Each row was made from one walk, in order. Every step used is in the known rows, and no mark comes twice. Write each row's walk.
Known rows:
J F R V: [-1.16 -2.30  0.58  1.16  2.40  4.75  0.02 -0.01 -0.31 -0.38 -2.00  1.08
 -3.35 -0.86 -1.25 -1.16  2.75 -1.39 -1.38 -3.79]
D F R V J: [-2.23 -4.47 -2.49  1.28  3.27  6.24  0.62  2.13 -0.79 -0.93 -2.30  2.34
 -3.48 -1.21  0.90 -1.89  1.59 -0.91 -1.92 -3.76]
M F B V J: [-1.24 -2.78 -0.84  1.46 -2.27  2.01  0.26 -1.55 -3.40 -2.02 -1.94 -0.03
 -0.54  0.70 -0.29  0.45 -0.60 -3.68 -0.30 -1.86]
V J F R: [-1.02 -2.52 -0.31 -0.22  1.26  5.51 -0.38  0.74 -0.57 -0.89 -2.29 -1.27
 -0.59  0.88 -0.56 -1.02  3.40 -2.81 -4.05 -4.39]
M F R V J: [-2.27 -3.59 -2.72 -0.03  2.49  4.67  0.71  0.00 -1.47 -1.05 -2.18  2.01
 -3.46 -1.43 -0.77 -0.86  0.59 -1.96 -1.71 -4.14]
X B V J F: [-2.34 -3.08  0.12  1.96 -1.95  4.67  0.93 -0.94 -2.30 -1.69 -0.98 -1.34
  0.21  1.06  1.22 -0.14  1.43 -2.50 -1.25 -2.41]
V J F: [-2.16 -2.31 -0.63  0.35 -0.47  3.60  0.76  1.97 -1.25 -2.17 -1.59 -1.02
 -0.36  1.42  0.12 -0.40  1.78 -2.62 -4.10 -3.02]
R V J X B F M: [-2.32 -4.82 -2.39 -2.52 -3.57  3.62  3.34  0.60  0.16 -0.93 -0.20  2.92
 -3.74 -1.42  1.73 -1.50 -1.04 -0.67 -0.54 -1.70]
J V: [-2.54 -3.22 -1.54  1.75  0.28  1.77  1.28  0.81 -2.82 -1.91 -1.16  1.54
 -2.28  1.31  0.63 -1.74  0.30 -0.69 -0.54 -2.49]
V J X: [-0.65 -3.76 -3.34 -0.86 -1.60  3.31  2.26  0.84 -1.83 -2.60 -0.70  1.04
 -0.20  0.85 -0.35 -1.59 -0.19 -1.16 -4.33 -3.63]
H F R V J X B: [-1.13 -5.13 -2.90 -1.43  0.68  6.11  1.01 -1.19  0.08 -1.25 -0.79  0.07
 -1.14 -3.09 -0.45 -0.56  0.42 -0.07 -2.35 -4.43]
D F R: [-0.97 -2.20  2.57  0.98  1.48  5.29  0.45  1.84 -1.15 -1.19 -0.78  0.97
 -2.68  0.81  0.83 -0.62  2.43 -3.50 -1.23 -6.43]
F J: [-1.97 -2.60 -0.99  1.68 -1.19  4.15  2.12  1.74 -0.69 -1.84 -3.29  2.32
 -0.42  0.85  1.02 -1.13  0.57 -2.16 -0.12 -4.01]
H F: [-1.19 -0.85  1.78 -0.58 -1.55  2.51  1.15  1.99 -1.60 -3.50 -1.00  0.50
 -0.25  0.52 -0.08  0.28  0.29 -3.13 -1.68 -4.65]
H F B V: [ 0.19 -1.32  1.79  1.02 -3.39  1.84 -0.18 -1.03 -2.66 -2.69 -2.29  0.12
  0.70  0.23 -0.39  0.09 -0.15 -3.04  0.72 -2.02]
V J X B F R: [-1.79 -3.68 -1.28 -3.30 -0.42  5.69  1.14 -1.11  0.95  0.28  0.46 -0.04
 -0.17 -0.31  0.68 -0.96  2.26 -2.66 -2.43 -4.70]
M F J X: [-0.21 -2.15  0.21  1.16 -1.72  3.55  2.36 -0.28 -0.87 -0.28 -1.39  1.37
 -0.31 -0.72 -0.90  2.51 -0.48 -2.97 -1.36 -4.54]
D F J V: [-2.71 -3.46 -0.77  4.57  1.01  4.51  1.20  2.47 -1.16  0.63 -2.92  1.83
 -1.50 -0.15  2.10  0.38  0.85 -0.77  0.40 -2.10]
M F: [-2.10 -1.05  2.05  0.32 -0.85  1.83  1.70  0.80 -2.52 -2.84  0.20  0.79
 -2.48  1.24 -0.35  1.29 -0.15 -4.43 -1.09 -5.46]
R V: [-2.61 -3.20 -1.81  1.15  0.23  2.53  2.24  1.26 -1.78 -2.97 -1.28  3.50
 -3.70 -0.08  0.15 -2.31 -0.29 -0.74 -0.33 -3.15]
R F B V J: [-1.84 -3.44 -0.45  1.18 -0.36  2.54 -0.17 -1.50 -2.19 -3.53 -1.83  0.55
 -0.45  1.48  1.22 -0.95  1.22 -3.05  0.49 -0.85]

Write each row's walk:
[-1.39 -0.79  2.46 -2.40 -4.14  1.70  2.32  2.57 -0.81 -1.84 -1.27  3.02
 -2.93  1.61  1.49 -1.41  0.33 -3.96  0.10 -3.08]  B F M
[-2.88 -4.32 -2.67  1.58  0.10  2.66  0.03  0.63 -0.28 -1.87 -2.49 -0.66
 -2.39 -0.36 -0.39 -0.99  0.90 -0.78 -2.25 -1.11]  R V J F B
[ 0.54 -4.16 -1.21  2.20 -2.41  3.50  0.57 -0.71 -2.58 -0.94 -1.20  0.31
  0.00  0.16  0.25 -0.05 -0.01 -1.64 -1.83 -1.44]  D F B V J X
[-2.80 -3.53 -1.56 -2.66 -2.26  3.90  2.31 -0.01  0.18 -1.15  1.15  0.22
  0.01  0.38  1.25 -0.28  0.67 -2.49 -2.63 -3.38]  V J X B F
[-2.57 -3.62 -2.79  3.18  0.17  3.59  1.43  1.08 -1.36 -0.24 -3.67  2.24
 -0.78  0.33  1.30 -1.36  0.37 -0.16  0.54 -1.72]  F J V
[-2.23 -2.26  1.38 -1.97 -2.54  2.93  2.35 -0.55  0.15 -1.10  2.23  0.67
 -0.99  0.46  0.97  0.37  0.70 -3.14 -0.97 -4.43]  J X B F
[-2.10 -1.58  0.76  1.71 -0.93  3.63  1.85  0.97 -1.06 -1.18 -2.35  1.37
 -0.98  0.18  0.24  1.80 -0.02 -3.91 -0.10 -4.61]  M F J
[-0.54 -2.99  0.94  2.68 -3.11  4.72  2.42 -3.21 -2.07  0.34 -0.86  0.95
  0.25 -1.16  0.24  2.70 -0.90 -2.94  1.43 -3.79]  M F J X B V
[ 0.57 -3.26 -1.53  0.88 -2.93  1.90  0.81 -2.86 -3.13 -1.17 -1.02 -0.11
  0.00 -0.09 -1.38  1.13 -1.01 -2.61 -1.64 -1.68]  M F B V J X
[-1.09 -2.86 -2.64  1.19 -1.78  3.59  1.61  0.21 -3.73 -2.60 -2.63  2.51
  0.34  1.47  0.63 -2.61  0.17 -1.82 -1.44 -1.72]  B V J
[-0.64 -3.56 -3.87 -2.57  1.34  4.97  1.03 -0.25  0.62  1.08 -1.71  3.64
 -1.28 -2.00 -0.98 -2.40  1.59 -0.62 -2.98 -1.84]  B F R V J X
[-0.16 -5.08 -5.14 -0.70  1.61  5.22  1.43 -0.50 -0.85 -0.83 -2.01  2.80
 -2.13 -1.68 -1.20 -3.04  0.74  0.68 -3.24 -3.37]  F R V J X
[-2.00 -4.67 -4.49 -0.06  2.30  5.31  1.04  0.55 -0.97 -1.78 -3.06  2.90
 -2.71 -0.83 -0.03 -3.69  1.15 -0.20 -1.90 -3.55]  F R V J
[-1.05 -1.26  2.32 -0.36  0.92  3.73  0.53 -0.35 -1.68 -1.47 -0.56  0.43
 -2.65  0.68 -0.91  0.70  1.40 -4.57 -0.96 -6.66]  M F R
[ 0.36 -2.68  0.69  1.77 -3.81  5.36  1.84 -1.96 -1.13 -0.45 -2.03  0.74
  2.47 -1.74  0.48  1.75 -0.48 -1.75  0.90 -2.89]  H F J X B V
[ 0.67 -4.33 -3.26  0.80 -3.25  2.46  0.91 -2.15 -2.73 -1.76 -1.94  0.78
  0.77  0.41 -0.81 -1.79 -0.49 -1.02 -1.77 -1.09]  F B V J X
[ 0.63 -1.86 -0.04  0.15 -2.44  4.30  1.76  0.95  0.01 -1.00 -2.62  1.12
  1.95 -1.37 -0.57  1.46 -0.06 -1.80 -1.92 -3.74]  H F J X
[-1.43 -0.81  1.68 -2.28  0.39  4.02  0.47  0.72  0.26 -0.32 -1.19  2.15
 -1.20  0.97  0.29 -1.63  2.90 -3.91 -0.87 -4.49]  B F R
[ 0.84 -3.35 -3.33  0.55 -2.44  3.49  1.94 -0.92 -3.52 -1.67 -1.65  2.46
  1.03  0.60 -0.58 -1.88 -0.16 -0.80 -2.68 -1.47]  B V J X
[-0.39 -3.93 -0.91  2.69 -3.44  5.43  2.73 -2.45 -1.51 -0.42 -1.77  1.96
  0.84 -0.41  0.99 -0.21 -0.25 -1.11  1.39 -3.12]  F J X B V
[-1.24 -1.87  1.77 -0.43 -2.52  1.49  0.06  0.95 -0.92 -3.74 -1.30 -1.28
 -0.50  0.44 -0.32  0.35  0.14 -3.29 -0.72 -4.06]  H F B
[-2.79 -4.10 -2.03  1.29 -2.29  4.47  1.97 -0.85 -3.22 -3.03 -1.18  0.84
 -0.22  1.30  1.88 -1.98  0.17 -1.95 -0.07 -3.08]  X B V J
[ 0.35 -2.06 -0.19  1.15  0.37  5.71 -0.73 -1.02 -2.30 -0.05 -3.35  0.02
  0.64  0.64 -0.65 -1.38  3.19 -2.49 -2.45 -2.25]  B V J F R
[-1.18 -3.56  1.40  2.43 -1.13  5.24  2.02 -3.14 -0.79 -1.16 -0.57  1.59
  0.24 -0.33  1.74  1.43  0.83 -2.35  2.39 -2.85]  R F J X B V
[-3.10 -4.40 -4.82  0.53  0.51  3.35  2.21  1.80 -1.88 -3.02 -2.30  3.07
 -2.65 -0.26  0.51 -2.99 -0.41 -0.19 -2.01 -2.27]  R V J
[-1.96 -1.91 -0.44 -1.38  1.84  4.13  0.75  0.46  0.45  0.23 -1.85  4.05
 -3.06 -1.02  0.00 -2.48  1.95 -1.98  0.04 -2.92]  B F R V
